Each row was made from one walk, in order. Every step used is in the known rows, and no mark comes twice. Write each row's walk.
Known rows
naluk/barur: 0.110	-0.293	-0.117	0.492	0.774	-0.154	2.055	0.359	-0.202	-0.544	-0.073	-0.104	-0.704	-0.128	-0.048	-1.225	0.717	0.215	-1.097	-0.151	-0.337	0.587	0.073	1.080	0.605	0.092	-0.341	-0.211	-0.157	-0.755	-0.214	0.044	-0.254
naluk/vilab/dataz: 0.395	0.262	-0.201	-0.312	0.576	-0.842	-1.028	0.674	0.361	0.270	-1.789	0.309	1.361	-0.449	0.640	-0.086	0.665	1.134	1.104	-0.067	-1.085	-0.871	-1.454	0.554	-2.647	2.453	0.442	0.058	-0.005	-0.177	-0.248	1.346	1.471
tenip/dataz/barur/debog: -0.964	-0.347	-0.869	1.140	0.193	-0.392	0.577	-0.447	0.107	-0.263	0.100	-0.730	1.693	0.786	0.117	-0.991	0.034	1.094	-0.413	-0.680	-2.823	-0.183	0.897	0.346	-0.451	-1.857	-0.398	-0.188	-2.334	0.661	0.473	1.499	1.448
dataz/debog: -0.357	1.083	-0.243	-0.525	0.463	0.076	-0.843	0.568	-0.297	-0.288	-0.044	-0.667	-0.102	0.417	0.523	0.405	-0.070	-0.447	0.749	0.002	0.260	-0.531	-0.517	0.270	-0.046	-2.974	-0.282	0.413	1.383	1.437	-0.165	1.365	0.422
dataz/zesu/barur: -1.063	-0.677	-0.324	-0.002	0.409	0.007	0.590	0.792	0.605	1.239	0.070	-0.345	-0.833	-1.902	-0.225	0.507	-0.461	-0.482	-1.583	0.525	-1.621	0.108	-0.472	0.499	-0.571	4.012	0.223	-2.415	-0.182	-0.522	1.648	0.360	2.233
vilab/barur/debog/naluk/dataz: -0.020	-0.787	0.158	1.060	0.024	-0.132	0.558	-0.062	0.115	0.967	1.275	0.447	1.292	0.201	-0.121	-1.354	-0.047	0.825	-0.883	-1.624	1.313	-0.732	2.159	-0.476	3.160	-2.558	-2.365	-0.275	1.409	1.443	1.112	-1.553	-0.355
zesu/barur/debog/naluk: -1.012	-0.511	-0.729	0.601	0.732	0.332	-1.175	0.639	-0.016	0.761	0.859	-0.469	1.424	-1.429	0.220	0.153	-0.421	-0.551	-0.317	-1.096	0.746	0.179	0.189	-0.279	1.058	-0.936	-2.038	-0.369	0.113	1.034	1.064	-0.983	0.911
debog/naluk/barur/vilab/dataz/vurate: 1.022	1.829	0.494	-0.670	0.562	-0.171	3.651	1.761	-1.152	1.144	0.305	-0.452	2.874	-1.322	0.790	-0.428	-0.295	2.267	0.972	-3.167	-1.020	0.099	-2.700	-0.209	2.654	-0.652	-1.266	0.420	1.700	1.199	0.471	-0.609	3.090
debog/dataz: 0.272	-0.265	0.014	0.363	0.173	-0.424	-0.125	-1.652	0.458	-0.481	-0.194	0.149	0.669	0.964	0.219	-0.532	0.094	0.093	0.750	0.465	-0.430	-1.041	1.732	-0.476	-0.690	1.301	-0.414	0.181	1.111	2.996	0.671	-1.451	-0.615
vilab/barur/debog: -0.613	-0.855	-0.468	0.653	0.601	0.096	1.279	0.601	0.545	0.612	1.046	0.002	-0.083	-0.616	-0.467	-0.774	-0.394	3.076	-0.540	-0.890	-0.322	-0.329	0.290	0.024	1.477	-2.115	-1.571	-0.353	0.321	-0.460	0.595	-0.768	-0.652
vilab/dataz/barur: -0.220	1.428	0.191	1.001	0.396	-0.030	1.437	0.013	-0.254	0.601	-0.697	-0.632	1.384	1.933	0.054	-0.075	-0.184	0.724	-0.687	-1.274	-2.279	-0.135	-0.429	0.481	-0.126	1.903	1.130	0.352	-1.459	-0.461	0.197	2.004	2.386
vilab/dataz: 0.398	1.105	0.130	-0.011	0.398	-0.293	1.609	0.469	0.040	-0.047	-1.054	-0.316	1.210	-0.156	0.440	-0.393	-0.058	0.766	0.543	-0.576	-1.404	-0.884	-1.140	0.632	-0.121	0.369	0.079	-0.110	-0.363	1.174	0.106	0.192	0.735
naluk/barur/debog/vilab/dataz: 0.026	-0.760	-0.944	1.307	1.493	-1.046	-0.294	0.233	0.294	-1.187	-1.625	-0.447	1.245	-1.009	0.337	-1.353	1.520	1.091	-0.498	-0.225	-1.507	0.136	-0.142	0.632	-1.572	0.823	-1.085	-0.962	-1.322	0.783	-0.131	1.376	-0.171
vilab/dataz/zesu/barur: -0.680	0.412	-0.224	-0.024	0.681	-0.248	1.885	1.201	0.689	1.243	-0.819	-0.589	0.206	-1.916	0.159	0.140	-0.490	0.153	-1.061	0.017	-2.705	-0.619	-1.308	1.047	-0.593	4.111	0.314	-2.535	-0.429	0.572	1.754	0.487	2.988
debog/naluk/vilab: 0.024	-0.575	-0.360	-0.502	0.375	-0.339	-2.993	0.712	-0.197	1.006	-0.858	0.704	1.383	-0.888	0.562	0.400	0.457	-0.310	1.257	-0.379	1.603	0.667	-0.524	-0.756	-1.741	1.982	-0.478	0.562	1.106	-0.787	-0.104	0.985	1.480
debog/vilab: -0.068	-0.852	-0.531	0.694	0.429	-0.341	-2.547	-0.320	0.237	-0.559	-0.937	0.034	0.177	-0.250	-0.077	0.552	1.002	-0.551	-0.035	0.807	0.340	0.671	0.269	-0.682	-2.599	3.323	0.219	-0.468	0.163	-0.328	-0.121	1.252	-0.053
dataz/zesu/barur/debog/naluk/vilab: -1.143	-2.063	-1.039	-0.224	0.882	-0.670	-3.639	1.170	0.414	1.691	-0.708	0.410	1.210	-2.985	0.303	0.270	0.158	0.062	0.003	-0.202	-0.009	0.763	-0.151	-0.465	-1.945	2.044	-1.464	-1.566	0.133	-0.405	1.157	1.342	2.501
barur/vilab: -0.119	-0.299	0.569	-0.907	-0.325	-0.101	-0.122	0.636	0.115	-0.063	0.399	0.099	1.407	-0.466	-0.686	1.221	-0.399	1.535	1.206	-0.816	-0.627	0.006	-0.881	-0.975	0.013	2.164	-0.407	-0.724	2.134	-0.931	0.379	-1.591	0.770
vilab/dataz/zesu: 0.176	0.147	0.039	-0.611	0.326	-0.862	2.150	0.797	0.098	0.979	-1.702	-0.130	0.621	-1.932	0.244	-0.867	-0.308	0.818	0.215	-0.204	-2.581	0.022	-0.863	0.464	-0.444	0.552	0.205	-2.156	-0.815	1.554	0.870	1.371	2.126
dataz/debog/naluk/zesu/barur/vilab: -1.327	0.747	-0.021	-0.817	0.569	0.352	-0.815	1.098	0.062	0.026	0.714	-0.411	1.610	-1.647	0.383	1.924	-0.825	-0.054	1.439	-2.046	0.265	-0.512	-1.826	-0.319	0.499	2.068	-1.183	-1.201	2.192	-0.895	1.341	-1.020	2.336
vurate/dataz/barur/debog/naluk: -0.317	-1.034	-0.107	1.480	0.319	-0.314	-1.106	-0.502	-0.606	0.460	0.084	-0.435	3.104	1.114	-0.217	-0.365	-0.548	0.466	-0.967	-2.526	-0.276	0.624	1.934	-0.561	1.871	-1.715	-1.449	-0.219	-1.463	0.676	0.309	0.333	0.768
naluk/vilab/barur/debog/dataz: -0.331	-1.778	-0.628	0.673	0.870	-0.711	-1.257	-0.963	1.259	0.322	0.070	0.660	0.689	0.249	0.101	-0.865	0.350	3.145	0.697	0.193	-0.344	-1.367	1.638	-0.512	-1.258	1.318	-1.564	-0.058	1.498	1.767	0.891	-1.208	-0.715
vurate/dataz/zesu: 0.422	-1.692	0.359	0.060	-0.120	-1.105	0.699	-0.306	0.169	0.325	-1.119	0.005	0.922	-1.034	-0.299	-0.418	-0.471	0.699	-1.011	-0.379	-1.945	-0.042	1.360	0.312	0.248	1.257	0.044	-2.872	-0.869	0.703	0.708	0.257	0.522

Which walk is each row?
0.204	-0.651	-0.363	0.861	0.748	-0.814	-3.286	-0.368	0.031	-1.434	-1.147	-0.677	1.316	0.764	0.125	0.798	0.762	-0.629	0.110	0.145	0.172	-0.446	0.758	-0.041	-1.809	1.478	-0.154	-0.776	0.872	1.460	-0.326	1.556	-0.426 => vurate/dataz/debog/vilab
-1.367	-1.756	-0.971	0.375	0.619	-0.444	-0.511	0.465	0.761	0.906	0.274	-0.497	-0.203	-2.394	-0.248	-0.066	-0.311	0.280	-1.633	0.168	-1.806	0.073	0.453	0.231	-0.366	0.317	-1.259	-2.464	-0.991	0.255	1.520	0.314	1.055 => dataz/zesu/barur/debog
-0.997	-0.484	-0.678	0.839	0.330	-0.149	-1.083	-0.804	-0.434	0.258	-0.165	0.075	1.376	-1.040	0.780	-0.800	-0.225	-0.275	-0.018	-2.522	0.080	0.932	1.129	-0.309	1.243	-2.961	-1.204	-0.312	-2.934	-0.878	0.371	1.717	0.883 => dataz/barur/debog/naluk/zesu
-0.053	1.645	0.233	-0.953	1.097	-0.442	1.648	1.708	-0.361	-0.730	-0.718	-0.894	1.507	-0.054	0.236	0.014	-0.057	1.653	1.464	-1.228	-1.744	-0.879	-2.130	0.908	0.289	-0.710	-0.744	-0.367	2.473	1.190	0.089	0.369	1.585 => naluk/barur/vilab/dataz/debog
-1.037	-2.854	-0.920	1.477	0.474	-1.054	-2.740	-0.426	1.109	0.004	-0.364	-0.159	0.207	-1.791	-0.435	-0.103	1.113	-1.097	-2.449	1.010	-1.015	-0.090	2.324	-0.414	-2.071	3.461	-1.198	-2.923	-0.485	0.582	1.493	1.067	0.504 => naluk/dataz/zesu/barur/debog/vilab
-1.075	-0.059	-0.583	-0.083	0.435	-0.190	2.339	0.913	0.750	0.714	-0.314	-0.635	0.284	-2.152	0.311	-0.125	-0.340	-0.070	-0.744	0.761	-3.203	-0.618	-1.036	1.050	-1.131	3.749	0.391	-2.589	-0.562	0.918	2.023	0.236	3.012 => tenip/dataz/zesu/barur
-0.746	-0.336	-0.582	0.479	1.077	-0.470	-0.036	0.884	0.845	0.791	-1.455	-0.540	0.349	-2.086	0.068	0.516	0.176	-0.228	-1.245	0.636	-2.462	-0.078	-1.288	0.584	-2.406	6.559	0.514	-2.916	-0.392	0.226	1.612	1.421	2.839 => debog/vilab/dataz/zesu/barur
-0.568	0.580	-0.387	0.873	0.778	-0.130	0.042	0.394	-0.647	0.934	-0.451	-0.517	2.862	0.319	0.343	-0.676	-0.571	0.690	-0.010	-2.331	-0.864	0.571	0.267	-0.467	1.409	-2.385	-1.244	0.453	-1.282	1.283	0.449	1.209	1.924 => vilab/dataz/barur/debog/naluk
-0.657	0.041	-0.380	1.212	0.605	-0.488	0.071	-0.165	0.021	0.305	-0.431	-0.727	1.631	0.995	-0.100	-0.682	-0.195	1.321	-0.839	-1.358	-2.402	-0.202	0.522	0.236	0.327	-1.728	-0.435	0.035	-2.235	0.248	0.191	1.822	1.254 => vilab/dataz/barur/debog
-0.424	-1.392	0.069	0.665	0.249	-0.492	0.840	0.210	0.731	0.700	-0.187	-0.494	0.407	-1.022	-0.377	0.519	-0.531	-0.099	-2.160	-0.187	-2.172	-0.578	0.685	0.871	0.001	4.565	0.136	-3.158	-0.698	-0.084	1.570	-0.500	1.473 => vurate/dataz/zesu/barur
-0.428	-1.703	-0.098	1.937	0.078	-0.675	-0.899	-1.003	0.058	-0.190	0.075	-0.586	1.875	1.813	-0.571	-0.402	-0.176	1.230	-1.911	-1.587	-1.847	-0.224	2.537	0.101	0.771	-1.157	-0.593	-0.602	-2.400	-0.477	0.102	0.733	-0.115 => vurate/dataz/barur/debog
-0.492	-0.315	-0.429	0.409	0.796	0.326	0.957	1.023	-0.162	1.255	0.864	0.123	1.252	-1.058	-0.026	-0.781	-0.817	2.071	0.326	-1.752	1.020	0.413	-0.066	-0.501	2.397	-2.724	-2.317	0.059	1.041	0.893	0.817	-1.100	0.194 => vilab/barur/debog/naluk
-0.683	-0.079	-0.519	-0.364	1.019	-0.436	-0.336	1.710	0.465	2.010	-1.387	-0.028	1.248	-2.604	0.568	0.469	-0.268	-0.157	-0.133	-0.318	-1.383	-0.202	-1.720	0.496	-1.827	5.201	-0.098	-2.036	0.221	0.066	1.663	1.091	4.129 => debog/naluk/vilab/dataz/zesu/barur
-0.043	-0.569	0.476	-0.565	0.406	-0.289	1.537	0.859	-0.090	-0.571	0.420	-0.014	0.759	-0.348	-0.864	0.080	0.357	1.685	0.223	-0.812	-0.999	0.533	-0.825	-0.025	0.611	2.314	-0.693	-0.982	1.860	-1.691	0.210	-1.526	0.618 => naluk/barur/vilab
0.289	1.753	0.483	-0.508	0.052	0.105	2.178	1.619	-0.085	1.314	0.866	-0.800	2.191	-1.052	0.472	1.080	-0.713	2.095	0.259	-2.118	-2.163	-1.353	-2.910	0.038	1.059	2.343	-0.304	-0.206	1.551	0.351	1.013	-0.927	3.319 => zesu/barur/vilab/dataz/vurate
-1.062	-0.371	0.031	-1.013	0.105	-0.294	1.961	1.492	0.785	0.541	0.144	-0.471	1.674	-2.385	-0.425	0.969	-0.635	1.484	0.486	-0.106	-3.497	-0.563	-1.841	-0.080	-1.077	5.733	-0.079	-3.047	1.542	-0.248	2.135	-1.394	3.430 => tenip/dataz/zesu/barur/vilab
0.362	0.301	-0.350	0.580	0.753	-0.666	-0.618	0.253	0.241	-0.540	-1.817	-0.271	1.334	-0.323	0.344	-0.025	0.924	0.333	0.475	0.163	-1.108	-0.286	-0.920	0.083	-2.499	3.322	0.309	-0.548	-0.361	0.888	-0.034	1.226	0.765 => debog/vilab/dataz
0.312	-0.023	-0.335	0.647	0.329	-0.122	2.018	-0.620	0.241	1.216	1.590	-0.141	0.727	0.101	0.648	-1.323	-0.510	3.192	0.192	-1.234	-0.642	-1.323	0.733	-0.662	2.059	-2.631	-1.745	0.737	1.174	3.101	0.932	-1.261	0.181 => vilab/barur/debog/dataz/vurate
0.863	0.707	0.019	0.077	-0.125	-0.232	1.079	-1.099	-0.227	0.730	0.763	-0.142	0.848	0.503	0.958	-0.577	-0.138	0.645	0.455	-0.593	-0.352	-1.096	0.633	-0.645	0.835	-1.119	-0.420	1.035	1.166	3.550	0.548	-0.507	0.682 => debog/dataz/vurate
-0.514	1.659	-0.549	-0.516	0.612	-0.202	0.453	0.156	-0.498	-0.803	-0.737	-0.338	1.541	-1.836	2.144	-0.778	-0.164	-0.832	2.328	-1.659	0.045	-0.467	-1.171	0.602	0.411	-3.774	-0.907	-0.203	-0.683	2.148	0.498	1.346	1.538 => tenip/dataz/debog/naluk/zesu
-0.215	-1.316	-0.485	0.795	0.383	-0.754	-1.076	-1.780	0.634	-0.764	0.005	-0.001	1.146	0.232	0.187	-1.004	0.171	0.565	0.626	0.266	-0.706	-1.142	2.550	-0.664	-0.464	-1.674	-1.708	-0.218	0.204	3.604	0.678	-1.396	-1.536 => barur/debog/dataz
0.028	-0.607	-0.848	0.931	0.965	-0.966	-1.727	-0.003	0.400	-0.719	-1.688	-0.416	1.695	-0.917	0.250	-0.503	0.888	1.019	0.372	0.019	-1.317	-0.311	-0.266	-0.054	-2.252	0.473	-0.918	-0.874	-1.078	1.440	-0.027	1.246	-0.023 => barur/debog/vilab/dataz
-0.172	1.522	-0.518	-0.192	1.413	-0.106	2.682	1.231	-0.941	-0.669	-0.315	-0.808	1.276	-0.548	1.219	-1.500	0.511	-0.463	1.017	-0.948	-0.219	0.112	-1.130	1.145	1.172	-2.815	-1.150	0.352	1.146	2.491	0.264	0.664	1.695 => tenip/dataz/debog/naluk/barur
-0.722	0.420	-0.545	0.910	0.617	-0.410	-0.325	-0.512	-0.363	0.184	-0.980	-0.169	2.171	-1.163	1.087	-1.154	-0.285	0.217	0.296	-2.918	-0.806	0.370	0.345	0.190	1.123	-2.542	-1.205	-0.380	-3.171	0.026	0.518	1.851	1.505 => vilab/dataz/barur/debog/naluk/zesu
-0.182	-0.472	-0.343	0.741	0.878	0.297	0.376	0.609	0.582	0.404	0.140	0.260	-0.486	0.172	-0.466	0.133	0.400	2.151	-0.373	0.043	0.248	0.282	-0.487	-0.296	-0.782	4.464	0.055	-0.520	1.431	-1.369	0.431	0.171	0.256 => debog/vilab/barur
-0.869	-2.373	-0.550	0.939	0.498	-0.901	-0.435	-0.042	0.864	0.322	-0.010	-0.637	0.861	-1.767	-0.344	-0.176	-0.456	0.661	-2.079	-0.393	-2.249	-0.636	1.519	0.578	0.227	0.880	-1.394	-3.192	-1.492	0.589	1.423	-0.517	0.339 => vurate/dataz/zesu/barur/debog
-0.488	-1.992	-1.032	0.972	0.703	-0.707	-3.521	-0.495	0.425	-0.863	-0.718	-0.055	0.721	-0.940	-0.183	0.024	1.056	-0.022	-0.243	0.600	0.006	0.686	0.964	-0.827	-2.406	0.384	-1.154	-0.759	-0.690	0.277	-0.082	1.116	-0.792 => barur/debog/vilab
-0.444	1.135	-0.533	-0.612	1.201	0.151	0.652	1.956	0.117	1.111	-0.080	0.141	1.483	-0.444	1.051	-0.143	-0.161	2.448	2.138	-0.748	0.348	-0.627	-2.191	0.339	-0.695	0.922	-0.574	0.530	2.862	0.686	0.669	0.772	2.727 => tenip/dataz/debog/naluk/vilab/barur
-0.489	0.547	-0.474	0.346	1.244	0.288	-0.337	1.053	0.324	0.205	0.194	-0.341	-0.612	0.506	-0.026	0.420	0.244	1.605	0.200	0.136	0.587	-0.051	-0.948	-0.029	-0.769	2.080	-0.205	-0.015	2.581	-0.172	0.331	1.304	0.604 => dataz/debog/vilab/barur
-0.787	-0.702	-1.225	1.392	1.196	-0.843	-1.812	-0.263	1.006	-0.892	-1.408	-0.405	1.152	-2.281	0.731	-0.186	1.012	0.194	-0.406	-0.503	-1.654	-0.823	-0.585	0.701	-2.471	2.470	-0.798	-1.749	-2.446	-0.136	0.786	1.278	0.482 => naluk/zesu/barur/debog/vilab/dataz
-0.015	0.741	0.281	0.108	-0.081	-0.342	-1.011	-0.269	-0.148	-0.479	0.396	-0.343	0.134	1.279	0.346	-0.274	0.299	-1.529	-0.404	-0.031	0.683	-1.570	1.604	0.284	0.748	-3.031	-0.601	0.144	1.715	2.424	0.190	0.777	-0.143 => naluk/dataz/debog
-0.437	-2.321	-0.729	2.358	0.516	-0.977	-3.352	-1.251	0.275	-0.809	-0.809	-0.496	1.909	1.377	-0.708	0.106	0.798	0.471	-1.760	-0.620	-1.364	0.442	2.606	-0.583	-1.728	2.379	-0.360	-1.058	-2.001	-0.677	-0.127	1.940	-0.194 => vurate/dataz/barur/debog/vilab
